Every row comes from one small tree of marks. Brackets hold a mark, then the marks that hang from it, in alphabetical order. Every link used is in the known rows. Which tree was each row made from?
In the rows, 128 means zero.
Known rows
[tege [demegol [vulev [bagan zemomo zotup]]] vubi]: [ 66 171 150 170 128 134 114 158 154 135 149 110 143  57 143  91 187 121
 125 107 131 166 122 114  85 142 109 146 117 132]
[vubi tege [vulev [bagan zotup] demegol]]: [ 44 250 161 144 110 105  97 107 173 139 113 174 155 115 130 118  78 103
 106 124  58 110  99 127 120 117  93 115 120 198]
[demegol vulev]: [122 118 125 139 126 131 112 150 145 146 134 122 102 117 147 134 138 127
 131 125 113 141 128 123 106 154  88 124 118 163]
[zemomo [bagan [vulev [demegol [tege vubi]]] zotup]]: [ 93 170 180 150 107 144 108 105 157 154 124 172 152  68 173 100  97 134
 157 102 139 119 102 119  90  81 116  78 117 149]
[fefulim [demegol [vulev bagan]] [vubi tege]]: [ 83 173 142 162 142 107 157 152 176 168 138 139 129 140 151 128 165  96
 151 142  77 117 106  87 122 134 119 136 121 168]
[pagek [fefulim [demegol tege vulev]] gopa]: [ 99 127 122 159 118 120 153 157 181 157 141 111 145 171 120  89 107 117
 148 155 131 179 145  91 145 143  83 105 103 167]
[zotup [bagan [vulev [demegol tege]]]]: [ 92 171 143 160 133 119 129 125 150 155 130 155 126 121 139 115  88 142
 137 114 119  87 111 116  87 111 115 100 115 163]
[demegol tege vulev]: [ 93 119 123 138  95 163 105 161 162 159 125 130  89 102 146 136 139 128
 149 136 117 151 136 129  87 149  78 113 141 185]
[pagek [fefulim demegol] gopa]: [121 134 125 154 139  97 168 136 160 138 143 113 171 188 109  84 101 117
 133 148 138 162 140  90 172 129 115 115  95 129]
[zotup [bagan [vulev demegol] zemomo]]: [ 98 175 167 175 132 101 101 122 139 146 140 148 137 120 140 106  98 150
 134 101 129  94 103 113  92 112 107 118 107 158]
[bagan [vulev [demegol [tege vubi]]] zemomo zotup]: [ 64 183 190 153  66 149  60 116 165 141 154 155 144  55 177  95  98 131
 151 100 133 138 102 123  87 112  69 111  82 168]
[likim [pagek fefulim gopa] somaze]: [135 113 126  96 159  97 124 112 151 104 136 150 119 208 109 114  67 134
 166 175 145 150 135 100 206 136 119 108 129 148]
[demegol tege]: [100 128 126 127  99 162 122 139 145 139 121 136 116 113 128 130 126 128
 146 138 131 137 136 134 109 122 119 117 149 148]
[zotup [bagan [vulev [demegol tege]] zemomo]]: [ 82 175 167 175 118 118  98 128 148 152 134 151 130 112 141 104  97 151
 143 107 132  97 108 115  82 108 100 113 117 169]
[fefulim [demegol vulev] vubi]: [117 131 132 149 146 115 150 153 156 176 136 120 114 136 162 131 166 117
 162 145 107 126 101  86 113 161 115 149 107 144]
[demegol tege [vulev [bagan zotup]]]: [ 74 147 143 148  92 145 100 153 178 143 140 155 105  90 167 134 118 108
 138 126 102 149 135 146  89 118 104  97 127 184]
[vulev [bagan zemomo zotup]]: [ 94 165 174 152 110 104  92 121 146 105 149 159 152 105 156 115 112 112
 118 108 120 137 121 149 126  85 146 120 115 132]
[bagan vulev zemomo]: [118 140 174 163  99 129  79 119 146 134 158 131 121  99 149 116 132 155
 131 104 135 146 129 121 119 127  77 123  92 148]
[fefulim [pagek gopa] [vubi tege]]: [ 95 161 124 141 116 164 174 140 148 167 122 160 135 182  93 150 152  95
 142 164  93 167 111  68 109 132 123 134 130 132]
[pagek likim]: [144 136 134 129 123 112 131 121 128 135 116 113 125 152 132 136  96  85
 133 159 129 162 121 122 144 143  98 123 104 158]
[demegol [tege vubi]]: [ 82 139 136 134 102 184 118 140 148 136 120 137 126  78 117 118 154 135
 147 126 151 146 133 120 108 115 127 115 142 136]
[pagek [fefulim vubi] gopa [likim somaze]]: [125 142 133 139 160 106 159 119 164 135 133 130 154 218 101  92  61  75
 169 185 153 182 130  50 189 113 115  93  96 162]
[demegol [tege [vubi [vulev [bagan zotup]]]]]: [ 52 183 160 143  99 175  89 124 164 133 120 162 130  63 127 121 136 137
 130 121 126 150 121 132 111 109 125 108 120 152]
[fefulim pagek]: [129 119 123 136 108 143 144 131 129 147 115 137 113 152 115 165 137 129
 131 145 120 169 113 128 109 151 123 138 126 118]
[tege [demegol [vulev bagan]] vubi]: [ 81 160 126 169 145 138 147 161 155 144 142 101 136  71 128  97 191 121
 117 117 128 161 134 104  85 149 117 140 130 125]
[demegol [vulev bagan]]: [113 136 131 160 130 113 123 147 161 140 144 133 112 116 151 130 132 114
 115 120 103 140 137 126 105 129 113 109 123 161]
[somaze [likim [pagek [fefulim vubi] gopa]]]: [132 125 131 136 119 113 137 119 115 145 129 148 132 214 102 102 104  99
 139 168 104 160 138  74 130 141  94 100  88 151]
[zotup [bagan vulev]]: [111 155 151 158 151 114 122 120 134 137 139 150 120 127 133 127 111 154
 125 104 123  94 118 125 114 111 131 108  99 145]
[pagek [fefulim demegol vubi]]: [108 134 142 161 147  95 155 134 146 148 127 131 158 175 119 114 131 126
 153 145 138 138 117  73 162 118 141 123  97 121]
[zotup bagan]: [112 150 137 144 159 111 130 131 119 129 120 148 129 142 118 128 119 142
 128 117 130  91 113 130 118 110 156 123 130 133]
[vulev bagan demegol]: [108 176 125 156 132  90 161 123 159 141 133 140 162 130 144 103  80  91
 112 128 107 108 124 117  96 104 142 107 141 137]
[pagek fefulim gopa]: [118 133 124 151 132 116 151 133 149 127 141 128 167 183  95  88  94 118
 120 142 142 168 152  86 160 110 118  98 104 132]
[vulev [bagan zemomo zotup] [demegol tege]]: [ 63 193 162 155  81 112 102 129 169 136 137 163 161  97 167  96  74  92
 136 124 114 125 113 138  81  87 123 108 141 164]

Which tree is each row?
[133 115 135 131 110 104 115 112 106 132 120 142 117 197 107 116 103 115
 136 155 106 154 135 109 135 147  88 102  93 158]	[somaze [likim [pagek fefulim]]]
[ 48 184 175 152  87 173  70 126 163 130 123 161 132  59 127 114 143 142
 133 116 133 158 118 131 109 107 115 115 122 157]	[demegol [tege [vubi [vulev [bagan zemomo zotup]]]]]
[133 134 128 132 149  97 149 114 164 120 132 116 150 211  99  89  44  84
 158 176 157 188 139  83 195 125  96  90  99 171]	[pagek fefulim gopa [likim somaze]]
[138 114 127  97 164  82 138 113 159 114 137 136 120 214 119 110  72 134
 176 180 141 146 125 102 214 152 117 121 123 147]	[likim [pagek [fefulim demegol] gopa] somaze]
[ 68 163 147 140 101 186  96 129 154 143 110 144 119  71 111 122 151 151
 136 127 136 152 124 118 110 130 106 118 131 152]	[demegol [tege [vubi vulev]]]
[111 138 127 173 141  87 165 147 182 146 154 114 160 182 124  85 102 109
 125 144 122 172 145  88 158 131 105 103  91 150]	[pagek [fefulim [demegol [vulev bagan]]] gopa]
[ 61 212 177 163 116 132  83 109 158 131 125 155 161  64 129  99 124 132
 111 106 124 138 100 110 109 114 114 124 102 144]	[tege [vubi [vulev [bagan zemomo zotup] demegol]]]
[135 117 139 123 135  76 124 125 129 126 119 137 125 192 125 140 107 137
 142 167 125 149 124 113 190 151 109 130 101 135]	[likim [pagek [fefulim demegol]]]
[ 63 187 132 139 120 116 128 153 158 136 136 130 133 113 135 116 147  99
 125 126  78 134 125 131 109 139  94 136 137 177]	[vubi [tege [demegol [vulev [bagan zotup]]]]]
[ 54 217 173 159  89 117  72 113 171 146 120 165 143  93 148 108  80 125
 119 124  95 136 103 134  93 119  93 119 122 182]	[vubi [vulev [bagan zemomo zotup] [demegol tege]]]
[ 83 163 123 137 103 155 137 135 153 155 114 131 147  92 130  99 111 113
 146 134 137 123 116 104  82 123 111 115 148 147]	[vulev [demegol [tege vubi]]]
[ 75 177 184 148  63 135  62 117 163 145 155 156 136  76 184 103  80 127
 151 108 123 136 105 133  86 117  62 113  88 177]	[bagan [vulev [demegol tege]] zemomo zotup]
[ 66 149 160 158  79 144  75 156 177 140 145 155 109  83 168 125 126 114
 142 121 111 159 130 146  84 115  94 106 129 189]	[demegol tege [vulev [bagan zemomo zotup]]]
[ 51 208 166 165 130 135  97 130 148 131 131 121 154  57 120  91 174 142
 109 109 126 165 111 117 106 142 117 154 112 125]	[tege demegol [vubi [vulev [bagan zemomo zotup]]]]
[137 119 127 131 113 109 131 116 115 135 130 139 129 209 101 100  95 104
 131 163 106 165 144  97 136 148  83  98  90 156]	[somaze [likim [pagek fefulim gopa]]]
[ 60 148 156 178  91 168  89 161 181 144 139 140 115  60 140 111 166 127
 139 113 136 168 137 117  82 113  98 106 138 171]	[demegol [tege vubi] [vulev [bagan zemomo]]]
[ 33 242 175 156 108 109  78 125 162 130 123 148 147 100 119 111 137 124
 109 121  72 144 110 136 121 134  87 150 126 184]	[vubi [tege demegol] [vulev [bagan zemomo zotup]]]
[136 123 128 120 133  99 131 126 132 122 127 146 136 204 105 121  89 123
 126 169 126 170 143  96 183 135 106 113 104 135]	[likim [pagek fefulim gopa]]
[123 144 148 164 142  78 157 127 147 155 115 117 155 200 123 121 100  84
 157 177 137 174 111  67 178 132 109 118  73 153]	[pagek [fefulim demegol vubi] likim]
[ 86 193 163 157 105  84 107 119 156 125 143 156 171 108 166  95  74  90
 121 116 111 115 106 132  95  91 129 118 124 146]	[vulev [bagan zemomo zotup] demegol]
[131 127 140 133 152  69 141 113 160 126 119 105 137 196 125 111  65 100
 177 171 157 164 113 105 205 141 101 113  95 171]	[pagek [fefulim demegol] [likim somaze]]
[ 52 229 144 156 130 115 120 127 162 142 116 137 138 118 100 116 142 123
 100 130  67 137 124 123 123 145  96 141 140 176]	[vubi [tege demegol] [vulev bagan]]
[ 57 190 147 149 110 114 108 155 156 133 137 128 137 107 135 111 154 104
 129 122  87 141 123 131 105 137  84 145 139 182]	[vubi [tege [demegol [vulev [bagan zemomo zotup]]]]]
[ 36 252 179 154  98 103  72 109 172 137 117 173 158 108 130 110  87 110
 111 118  68 118  95 127 116 115  80 125 121 203]	[vubi tege [vulev [bagan zemomo zotup] demegol]]
[ 87 157 139 160 123 106 117 160 151 141 147 111 129 100 156 106 153 113
 124 123 108 158 126 134  85 152  99 149 128 151]	[tege [demegol [vulev [bagan zemomo zotup]]]]
[ 71 184 131 162 109 136 152 131 174 147 127 146 161  91 134  95 101  96
 125 127 125 121 128 109  80  92 141  98 153 143]	[vulev bagan [demegol [tege vubi]]]
[106 172 145 161 148 103 134 119 140 150 135 149 132 129 141 114  88 141
 128 109 118  81 108 114  96 115 120 105 104 153]	[zotup [bagan [vulev demegol]]]
[145 124 117 119 125 138 160 119 152 144 120 124 112 191 111 144  87  87
 155 181 132 197 113 113 139 163 100 125 119 147]	[fefulim [pagek gopa [likim somaze]]]
[100 136 133 139 125 140 157 146 156 171 125 130 126 133 146 127 157 118
 174 157 120 123 108  94 116 137 140 142 131 131]	[fefulim [demegol tege] vubi]
[112 148 135 127 135 108 138 130 137 133 124 165 143 213  95 123 106 110
 138 176 109 159 135  67 183 124 111 113 109 145]	[likim [pagek [fefulim [vubi tege]] gopa]]
[115 141 122 171 134 124 194 157 181 192 142 132 122 175 144 143 156  94
 146 167  89 180 105  75  95 164 122 140 105 128]	[fefulim [demegol [vulev bagan]] [pagek gopa] vubi]
[ 47 159 169 165  82 166  72 153 179 136 143 156 119  50 158 113 153 122
 142 109 130 166 126 131  85 105 101 104 123 175]	[demegol [tege vubi] [vulev [bagan zemomo zotup]]]
[ 85 173 156 129  83 137 102 113 165 149 149 157 133  86 182 115  68 117
 143 116 107 119 110 133  93 121  83  97  86 170]	[bagan [vulev [demegol tege]] zotup]
[ 71 188 140 142  95 115 134 125 171 140 131 164 157 106 164 105  65  83
 130 131 103 115 117 139  84  90 138  97 138 158]	[vulev [bagan zotup] [demegol tege]]
[134 124 131 138 122 100 148 120 122 152 130 136 132 216 110  98 110  99
 147 172 101 158 130  77 137 154  92 110  82 150]	[somaze [likim [pagek [fefulim demegol vubi] gopa]]]
[117 138 139 106 166 106 115 106 156 123 128 166 114 210 104 118  79 141
 167 181 132 152 121  71 201 141 117 113 119 153]	[likim [pagek [fefulim [vubi vulev]] gopa] somaze]
[ 67 211 162 152 127 135 103 107 159 133 123 156 157  70 129 104 117 126
 108 110 117 131 101 111 112 116 125 116 101 141]	[tege [vubi [vulev [bagan zotup] demegol]]]
